Every row comes from one small tree of marks. The marks that hang from a mark follow it in brackets, in alphabetical order. Every link used is in the known rows. Which tree was each row made from?
Known rows
zivaz{magok senaf{zetapap}}: [-0.07 -0.15  0.10  0.15  0.06 -0.07  0.13 -0.19  0.02 -0.01 -0.24 -0.18
  0.06 -0.01 -0.13 -0.06]
nukam{senaf}: [-0.10 -0.03 -0.13  0.01  0.09 -0.17  0.00 -0.11 -0.10  0.14  0.01 -0.01
 -0.08  0.10  0.07  0.02]
nukam{senaf{zetapap}}: [-0.11 -0.05 -0.10 -0.09  0.15 -0.25  0.04 -0.16 -0.11  0.16 -0.09 -0.02
  0.02  0.02  0.19  0.03]
zetapap{pigok{nukam{senaf} zivaz{magok}}}: [ 0.04  0.21  0.19  0.05 -0.20  0.29 -0.01  0.12  0.07 -0.22  0.24 -0.01
 -0.10 -0.08  0.10 -0.04]
senaf{zetapap{pigok{nukam}}}: [ 0.04  0.11  0.20 -0.25 -0.02  0.06  0.02  0.00  0.08 -0.02  0.05  0.05
  0.16 -0.23  0.25  0.04]
magok{nukam{boleg{zetapap{pigok} zivaz} senaf}}: [ 0.03 -0.08 -0.27  0.06  0.08 -0.08 -0.16  0.00 -0.10  0.20 -0.06  0.09
 -0.10  0.10 -0.09  0.08]
boleg{nukam{senaf{zetapap}} zivaz{magok}}: [ 0.15 -0.09 -0.07 -0.16  0.09 -0.02  0.08  0.03 -0.13 -0.15 -0.26 -0.01
  0.10  0.08 -0.21  0.02]
zetapap{pigok{zivaz}}: [ 0.08  0.20  0.19 -0.07 -0.16  0.18 -0.08  0.08  0.13 -0.14  0.30  0.09
  0.08 -0.12  0.17 -0.01]
zetapap{pigok{nukam{boleg senaf} zivaz{magok}}}: [-0.02  0.18  0.16  0.07 -0.15  0.21 -0.05  0.08  0.04 -0.18  0.25 -0.05
 -0.10 -0.08  0.15 -0.07]
boleg{nukam zetapap zivaz{magok senaf}}: [ 0.20 -0.10  0.02 -0.16 -0.05  0.12  0.26  0.35 -0.08 -0.16 -0.32  0.09
  0.05  0.08 -0.55  0.05]
nukam{boleg{zivaz{magok senaf}}}: [ 0.00 -0.13  0.02  0.10  0.12 -0.10 -0.07 -0.10 -0.06  0.04 -0.08 -0.15
  0.05  0.05 -0.08 -0.09]
magok{nukam{boleg{zetapap{pigok{zivaz{senaf}}}}}}: [-0.05 -0.04 -0.15  0.13  0.00 -0.03 -0.12  0.01  0.09  0.16  0.08  0.07
 -0.09  0.05 -0.02  0.03]
nukam{senaf{zetapap{pigok{zivaz{magok}}}}}: [-0.06  0.02 -0.02 -0.04  0.04 -0.12  0.03 -0.12 -0.10  0.02 -0.04 -0.03
  0.04 -0.03  0.17 -0.01]
zivaz{magok senaf}: [-0.06 -0.12  0.07  0.25  0.00  0.01  0.09 -0.14  0.04 -0.02 -0.14 -0.16
 -0.05  0.07 -0.24 -0.07]
boleg{nukam zetapap{pigok{zivaz}}}: [ 0.09  0.15  0.06 -0.33 -0.19  0.12  0.20  0.41  0.07 -0.12  0.11  0.26
  0.08 -0.05 -0.12  0.08]
magok{nukam{boleg{zetapap}}}: [-0.06 -0.08 -0.23  0.11  0.05 -0.10 -0.13 -0.03  0.09  0.27  0.07  0.12
 -0.05  0.11 -0.01  0.06]

Which tree is each row?
[-0.18  0.04  0.14  0.26 -0.12  0.15  0.16  0.16  0.13 -0.16  0.14 -0.17
 -0.26  0.07 -0.01 -0.14] | pigok{nukam{boleg{zetapap}} zivaz{magok senaf}}
[ 0.07  0.11  0.15  0.12 -0.16  0.22 -0.07  0.02  0.12 -0.17  0.16  0.00
  0.00 -0.08 -0.02 -0.03] | zetapap{pigok{zivaz{magok{nukam} senaf}}}
[-0.02 -0.08  0.17  0.09  0.01  0.01  0.10 -0.15  0.00 -0.07 -0.22 -0.15
  0.09 -0.10 -0.13 -0.05] | zivaz{magok senaf{zetapap{pigok}}}
[ 0.06  0.08  0.00 -0.03 -0.18  0.13  0.09  0.23  0.02  0.03  0.08  0.21
  0.00  0.02 -0.10  0.06] | boleg{zetapap{pigok{zivaz{magok{nukam{senaf}}}}}}
[-0.01 -0.10  0.01  0.01  0.14 -0.14 -0.09 -0.07 -0.05  0.07 -0.03 -0.12
  0.04  0.01  0.00 -0.06] | nukam{boleg{zivaz{senaf}}}
[-0.14 -0.12 -0.31  0.11  0.18 -0.26 -0.17 -0.24 -0.03  0.28 -0.04 -0.02
 -0.08  0.10  0.14  0.04] | magok{nukam{boleg senaf{zetapap}}}
[ 0.02  0.15  0.23 -0.19 -0.06  0.10  0.03  0.03  0.13 -0.10  0.13  0.02
  0.13 -0.20  0.32  0.00] | senaf{zetapap{pigok{nukam zivaz}}}
[-0.04  0.04 -0.05 -0.17  0.02 -0.09  0.10  0.01 -0.02 -0.11 -0.03  0.02
  0.04  0.01  0.03  0.02] | boleg{nukam{senaf{zetapap{pigok{zivaz{magok}}}}}}
[ 0.07  0.13  0.08  0.09 -0.15  0.19 -0.10  0.01  0.08 -0.13  0.21  0.05
  0.01 -0.04  0.05 -0.02] | zetapap{pigok{zivaz{magok{nukam{senaf}}}}}
[-0.11 -0.11 -0.33  0.13  0.10 -0.19 -0.11 -0.08 -0.04  0.30 -0.01  0.07
 -0.15  0.16 -0.02  0.07] | magok{nukam{boleg{zetapap} senaf}}
[ 0.17 -0.06  0.04 -0.19  0.07  0.05  0.07  0.14 -0.02 -0.19 -0.17 -0.02
  0.03  0.02 -0.28  0.03] | boleg{nukam zivaz{senaf}}
[-0.06  0.00 -0.07  0.27 -0.05  0.02 -0.02 -0.10  0.14 -0.05  0.14 -0.03
 -0.05  0.15  0.10 -0.06] | pigok{zivaz{magok{nukam{senaf{zetapap}}}}}
[ 0.05  0.12  0.09 -0.20 -0.15  0.16  0.14  0.31 -0.02  0.04  0.06  0.21
 -0.03 -0.07 -0.06  0.09] | boleg{zetapap{pigok{nukam{senaf}}}}
[-0.18 -0.03 -0.07 -0.01  0.13 -0.29 -0.05 -0.20 -0.17  0.11 -0.03 -0.12
  0.04 -0.04  0.26 -0.08] | nukam{boleg senaf{zetapap{pigok{zivaz{magok}}}}}
[-0.05 -0.09 -0.27  0.09  0.12 -0.14 -0.12 -0.18  0.02  0.22 -0.05  0.05
 -0.08  0.10  0.07  0.09] | magok{nukam{senaf{zetapap}}}
[ 0.20 -0.11  0.07  0.08  0.04  0.14 -0.06 -0.05 -0.03 -0.10 -0.25 -0.06
  0.08 -0.02 -0.25  0.01] | boleg{zivaz{magok{nukam} senaf{zetapap{pigok}}}}
[ 0.11  0.16  0.21 -0.14 -0.09  0.23 -0.10  0.13  0.04 -0.10  0.18  0.03
  0.02 -0.17  0.10  0.01] | zetapap{pigok{nukam{boleg{zivaz}}}}
[-0.08 -0.12 -0.13 -0.09  0.25 -0.33 -0.06 -0.17 -0.24  0.16 -0.17 -0.12
  0.06  0.02  0.18 -0.04] | nukam{boleg{zivaz} senaf{zetapap}}
